Each row was made from one small tree. Brackets hold a mark, then the marks that hang from it, in alphabetical order. Every link used is in the known rows. Write each row's tree.
Known rows
[siso [zabuge [gilil doteke [geze kugu] suzamik]]]: [19, 26, -1, -3, 19, -23, 0, 26, -20, 9, -1, 16, -9, 6, -5, 6, 16, 1, -1, -1, -24, -17, 2, -4, 23, -27, 1, 13, 3, 3, -3, -29, -9]
[siso [zabuge [gilil doteke [geze loro] suzamik]]]: [-2, 22, 6, -6, -19, -19, -2, 17, -3, 9, 13, 31, -11, 5, 9, 4, 6, 23, 6, -3, -25, -13, 7, -4, 9, -44, 10, 23, -1, 1, -3, -14, -4]
[loro dogi [geze [gilil doteke] kugu]]: [29, 31, -25, -8, 30, -28, 24, -33, -12, 0, -26, -5, 1, 9, 0, -5, -1, -29, -7, 0, 0, -13, -30, 12, -1, -2, -2, 22, 4, 7, 9, -18, -25]
[lonus [zabuge [gilil [geze [loro dogi]] suzamik] siso]]: [19, 35, -9, -14, -27, -32, 28, -10, 24, 2, 19, 15, -4, 12, 7, 4, -7, 75, -7, -16, -12, -15, 11, -4, -12, 3, 28, 17, -1, -5, -12, -2, 8]
[takupe [doteke [gilil [geze kugu [loro dogi]] suzamik]]]: [41, 16, -34, -16, -13, -22, 44, 13, 37, 0, -19, 14, 2, -2, 0, -10, -6, -5, 12, 5, -22, -17, -23, -3, 15, -31, 16, 20, -4, 1, -27, 0, 4]
[zabuge [gilil doteke suzamik] siso]: [-2, 14, 11, -9, 23, -20, -4, 2, 2, 7, 15, 3, 2, 4, -11, 13, 19, 16, -13, -6, 0, -9, 24, -17, -7, 8, 44, 17, 2, -7, -9, -18, 7]
[lonus zabuge]: [14, 24, -13, -22, -14, -10, -4, 6, -11, 4, -1, -21, -10, -2, -1, -9, 6, 54, -1, -35, -5, -8, 24, -4, 7, 42, -21, 20, 4, -4, -20, 11, -12]
[suzamik [gilil [doteke takupe] [geze kugu loro]]]: [-21, 27, -19, -13, -4, -15, 21, 0, 6, 0, 14, 16, -11, 19, 17, -16, 8, -26, 3, -8, -16, -24, 12, 3, 17, 31, -18, 30, -4, 3, 6, 16, 0]
[dogi [gilil geze suzamik] loro]: [43, 12, -14, -16, -27, -22, -1, -5, 3, 24, 0, -11, -10, -5, 3, 11, 13, 12, 9, -22, -40, -7, 27, -31, -30, -14, 11, 42, -12, -10, -23, -3, 4]
[loro dogi]: [30, 25, -22, -18, -15, -15, 23, 15, 16, 2, -2, -22, 2, -6, -12, -8, 0, 14, -12, -36, -6, -11, 8, -15, 2, 20, 11, 25, -1, 0, -9, -9, -2]
[takupe [doteke [gilil [geze kugu] suzamik]]]: [38, 9, -24, -13, -1, -12, 16, 36, 18, 5, -21, -2, -3, -6, -5, -8, 15, -8, 11, 8, -20, -13, 3, -9, 29, -10, 10, 14, 0, -4, -32, -15, 5]
[zabuge gilil]: [17, 19, -3, -16, -8, -6, 0, 14, -7, 6, -2, -19, 2, -3, -6, 4, 11, 29, -17, -8, -2, -9, 19, -16, -3, 14, 14, 18, 5, -3, -10, -10, 8]
[loro dogi [geze [gilil [doteke takupe] suzamik] kugu]]: [29, 19, -48, -6, 21, -30, 32, 3, 9, -4, -5, 10, 2, 16, -2, -8, -21, -30, 8, -3, 1, -13, -30, 8, -12, 34, 18, 29, 0, -4, 4, -13, -22]
[gilil doteke]: [-2, 16, 0, -13, 5, -6, -5, -3, -7, 8, 7, -14, -4, -1, -6, -3, 21, -3, -6, -29, -8, -10, 20, -12, 6, 12, -1, 20, 0, 2, -7, -6, -5]
[doteke gilil takupe]: [16, -1, -39, -16, -14, 8, 9, 17, 28, -4, 8, -21, 6, -13, -8, -16, 4, 1, -1, 1, 5, -11, 30, -13, -4, 46, 6, 18, 3, -3, -18, 17, 6]
[doteke gilil]: [29, 6, -11, -16, -6, -2, 5, -1, 9, 2, -11, -24, 3, -13, -5, -9, 10, 5, -8, 5, -4, -8, 25, -10, -1, 14, -6, 14, 6, 0, -20, 5, 6]
[takupe doteke]: [7, 18, -26, -22, -16, -3, 0, 34, 11, 7, -11, -18, -4, -13, -11, -7, 18, 16, 3, -30, -3, -7, 16, -18, 22, 29, 15, 30, 1, -2, -21, -7, -4]
[siso [zabuge [gilil [geze kugu loro] suzamik]]]: [30, 36, -7, -11, -5, -26, 18, 32, -7, 6, -11, 23, -4, 4, 5, 4, -8, 28, 7, 3, -30, -17, 5, 0, 7, -13, -2, 21, 3, -1, -6, -6, -7]
[doteke [gilil [geze kugu] suzamik] takupe]: [42, 2, -31, -10, -1, -9, 21, 34, 33, -2, -1, -3, 2, 2, -5, -10, -3, -6, 10, -2, -17, -18, 20, -8, 6, 28, 3, 9, 2, -7, -25, 3, 8]
[kugu [geze [gilil doteke suzamik] [loro dogi]]]: [3, 27, 1, -6, 12, -31, 38, -35, 16, -1, -3, 23, -3, 14, 16, 1, -10, -5, -6, -17, -13, -13, -12, 11, -15, -54, 6, 22, -4, -1, -8, -8, -11]
[geze [loro [dogi gilil]]]: [27, 30, -15, -25, -20, -24, 32, -22, 9, 6, -2, -13, 0, -7, 5, -4, -2, 1, -1, -3, -20, -11, 2, -8, -25, -12, -3, 41, -8, -2, -6, 17, -11]
[zabuge [gilil [geze kugu [loro dogi]] suzamik] siso]: [31, 35, -7, -12, 6, -35, 46, -2, 25, 2, 0, 17, 9, 10, 1, 11, -7, 28, -9, -6, -20, -20, 4, -7, -12, -5, 35, 16, 1, -2, -5, -12, 9]
[suzamik [gilil geze]]: [9, 29, -1, -13, -34, -12, 18, 23, 3, 5, -1, -14, -16, 5, 6, -12, 15, 13, -7, -18, -20, -12, 36, -10, 24, 35, -6, 32, -1, -2, -7, -13, 11]
[geze [gilil [doteke takupe]] kugu [loro dogi]]: [4, 26, -38, -18, 31, -26, 30, -19, 7, -6, 4, 10, 9, 6, 5, -13, -3, -42, 1, -7, 0, -20, -30, 12, -2, -2, -11, 21, 1, 2, 12, 13, -24]

Write each row's tree
[9, 20, -31, -10, -4, -22, 36, 7, 34, 1, 22, 25, 0, 17, 2, -7, -15, -14, 10, -36, -23, -24, -10, -5, -1, 5, 12, 22, -8, -3, -3, 3, -5]  [gilil [doteke takupe] [geze kugu [loro dogi]] suzamik]
[29, 22, -36, -17, -15, -16, 40, -6, 31, 0, -21, 2, 4, -7, 0, -15, 5, -9, 2, 5, -17, -19, -18, -2, 19, -25, 4, 16, 0, 9, -16, 6, 2]  [takupe [doteke [gilil [geze kugu [loro dogi]]]]]
[6, 19, 18, -13, -17, -26, 6, -19, 7, 13, 16, 15, -13, 9, 18, 7, 15, -8, 14, -8, -38, -12, 16, -8, -13, -44, -1, 36, -10, -7, -13, 4, -2]  [dogi [gilil doteke [geze loro] suzamik]]
[35, 38, -19, -17, -12, -23, 42, -4, 19, 3, -9, 0, 2, 6, 6, -5, -7, 6, -2, -32, -26, -21, 2, -1, 5, -3, -7, 22, -1, 6, -4, 2, -3]  [gilil [geze kugu [loro dogi]]]
[23, 19, -13, -17, -11, -17, 0, 21, -15, 4, 3, -8, -9, 7, -1, 7, 1, 71, -6, -11, -5, -5, 7, -8, -7, 17, 6, 18, 3, -12, -26, -4, 2]  [lonus [zabuge [gilil suzamik]]]
[-20, 16, -12, -7, 4, -18, 19, -12, 21, -1, 12, 26, -2, 13, 20, -4, -6, -4, 11, -16, -6, -15, 12, 9, -18, -10, 4, 26, -3, -7, -8, 11, -13]  [kugu [geze [gilil [doteke takupe] suzamik] loro]]
[5, 5, -43, -11, -19, -3, -12, -41, -5, 21, 8, -13, -7, -2, -1, -2, 7, -12, 13, -10, -11, -7, 13, -22, -52, 36, 19, 48, -10, 2, 0, 19, -15]  [dogi [gilil [doteke takupe]] [loro geze]]
[39, 3, -1, -9, -23, -10, 13, 21, 26, 4, -1, -9, -4, -3, -1, -5, 6, 13, 3, -4, -20, -9, 29, -14, 7, -5, 10, 15, 1, -6, -31, -13, 18]  [doteke [gilil geze suzamik]]
[1, 5, -16, -7, -21, -8, 6, 32, 31, 7, 33, 8, -8, 11, -4, -4, 6, 2, 9, -46, -18, -15, 29, -18, 8, 26, 17, 23, -6, -8, -12, -12, 5]  [gilil [doteke takupe] geze suzamik]
[11, 7, -30, -6, -2, -17, 1, 17, 12, 1, 3, 12, -5, 11, 4, -6, -7, -7, 14, -6, 4, -5, 2, 1, -10, 34, 17, 32, 0, -9, -3, -9, -14]  [loro [geze [gilil [doteke takupe] suzamik]]]
[-19, 16, -9, -5, -4, -5, -1, -2, 30, 7, 39, -1, 1, 5, -8, 0, 26, 14, -12, -24, 4, -18, 42, -17, 4, 35, 36, 13, 1, 1, 8, -11, 12]  [zabuge [gilil [doteke takupe] geze] siso]
[47, 24, -38, -17, 3, -17, 1, -43, -27, 20, -36, -24, -4, -5, 3, 7, 2, -1, 8, 6, -22, -8, 6, -15, -44, 26, -1, 47, -3, 2, -10, 15, -18]  [dogi gilil [loro [geze kugu]]]
[-7, 21, -17, -10, -12, -21, 39, -30, 35, 3, 22, 18, -4, 12, 9, -5, -13, -12, 8, -15, -20, -18, 7, -2, -39, -14, 19, 36, -13, -6, -6, 18, -10]  [kugu [geze [loro [dogi [gilil [doteke takupe] suzamik]]]]]
[4, 12, -29, -14, 2, -28, 26, 7, 29, -5, 24, 22, 5, 7, 8, -9, -12, -19, 6, -15, -2, -12, -23, 2, -11, -11, 16, 29, -6, -8, -1, 4, -15]  [geze [gilil [doteke takupe] suzamik] [loro dogi]]
[1, 29, 3, -10, -5, -30, 36, -47, 19, 7, 5, 13, -8, 11, 12, 5, -5, -10, 0, -13, -29, -16, 3, -2, -34, -49, 15, 36, -11, -3, -10, 8, -10]  [kugu [geze [loro [dogi [gilil doteke suzamik]]]]]
[27, 21, -13, -13, -8, -15, 0, 47, -8, 5, -3, 0, -4, -9, -11, 2, -2, 35, -2, -1, -11, -7, 13, -12, 6, 10, 15, 25, 3, -7, -13, -18, -3]  [siso [zabuge [gilil suzamik]]]
[39, 15, -11, -12, 4, -4, 16, -4, 5, 3, -22, -18, 1, -3, -2, -6, 13, -9, -3, 5, -20, -18, 23, -4, 14, -1, -16, 5, 6, 5, -17, -3, 6]  [doteke [gilil [geze kugu]]]
[-4, 21, 11, -5, -2, -24, -9, -11, -1, 9, 26, 9, -12, 15, 1, 9, 24, 57, -9, -18, -7, -13, 24, -7, 6, 4, 21, 8, 3, -7, -13, -20, 7]  [lonus [zabuge [gilil doteke geze suzamik] siso]]
[-20, 27, -12, -8, 16, -14, 11, -23, 17, 4, 23, 18, 7, 12, 4, 5, 15, 1, -4, -6, -3, -26, 24, -4, -3, 20, 21, 13, 3, 5, 11, 10, 3]  [zabuge [gilil [doteke takupe] [geze kugu loro]] siso]
[25, 34, -8, -12, 13, -28, 8, 6, -5, 5, 0, 2, -5, 14, -4, 11, 12, 58, -7, -9, -13, -16, 25, -1, 6, 31, 6, 6, 7, -7, -18, -12, 2]  [lonus [zabuge [gilil [geze kugu] suzamik] siso]]
[-10, 9, -10, -9, -27, -11, 9, 22, 35, 5, 32, 24, -6, 14, 12, -5, -4, 6, 16, -43, -18, -15, 23, -10, -1, 12, 16, 30, -9, -7, -10, 6, 2]  [gilil [doteke takupe] [geze loro] suzamik]
[29, 11, -21, -16, -9, -15, 20, 24, 23, 3, -24, 15, 0, -3, 7, -6, 4, 0, 19, 11, -24, -15, -2, -2, 18, -22, 3, 19, -2, -2, -30, 7, 2]  [takupe [doteke [gilil [geze kugu loro] suzamik]]]
[0, 17, -14, -4, 27, -18, 11, 13, 20, 6, 26, 12, 4, 14, -10, 8, 16, 0, -4, -14, -6, -22, 23, -14, 1, 29, 39, 12, 3, -5, 0, -15, 9]  [zabuge [gilil [doteke takupe] [geze kugu] suzamik] siso]
[37, 13, -29, -7, 37, -29, -5, -27, -33, 14, -32, 8, -3, 9, 9, 11, -2, -17, 8, 2, -12, -5, -22, -3, -26, -3, 5, 34, -1, 0, -10, -10, -23]  [dogi [loro [geze [gilil doteke suzamik] kugu]]]
[12, 38, -8, -17, -22, -21, 46, -49, 19, 6, -8, -7, -3, -1, 9, -2, -6, 12, -6, -14, -23, -17, 20, 0, -34, -21, 2, 35, -7, 2, -7, 19, -12]  [kugu [geze [loro [dogi gilil]]]]
[10, 17, -44, -7, -7, -15, 23, -9, 19, -2, 5, -3, 0, 6, -1, -16, -5, -15, 0, -13, 11, -10, -13, 3, -6, 34, 18, 30, 0, 2, 12, -10, -16]  [loro dogi [geze [gilil [doteke takupe]]]]
[5, 6, -32, -12, -15, -7, -10, -31, 7, 23, 25, -12, -8, -3, -1, 0, 28, -19, 7, -27, -26, -14, 23, -29, -27, 1, 9, 36, -11, 0, -2, 11, -3]  [dogi [gilil [doteke takupe] geze] loro]
[1, 17, -18, -10, 1, -18, 17, 15, 19, 4, 19, 25, -3, 17, 9, -3, -3, -12, 20, -32, -24, -22, 11, -3, 4, 12, 3, 26, -4, -4, -8, 10, -3]  [gilil [doteke takupe] [geze kugu loro] suzamik]
[0, 36, 1, -14, -2, -19, 22, -27, 2, 1, -22, 4, -1, 2, 21, -1, 1, 22, -3, -11, -8, -12, 25, 11, -11, -14, -16, 25, 2, 2, -8, 11, -13]  [kugu [geze gilil loro]]
[-22, 18, -17, -7, -24, -6, 10, 17, 14, 4, 27, -1, -15, 12, 2, -18, 19, -15, -5, -27, -9, -17, 27, -10, 25, 43, 1, 29, -4, 0, 3, -6, 11]  [suzamik [gilil [doteke takupe] geze]]
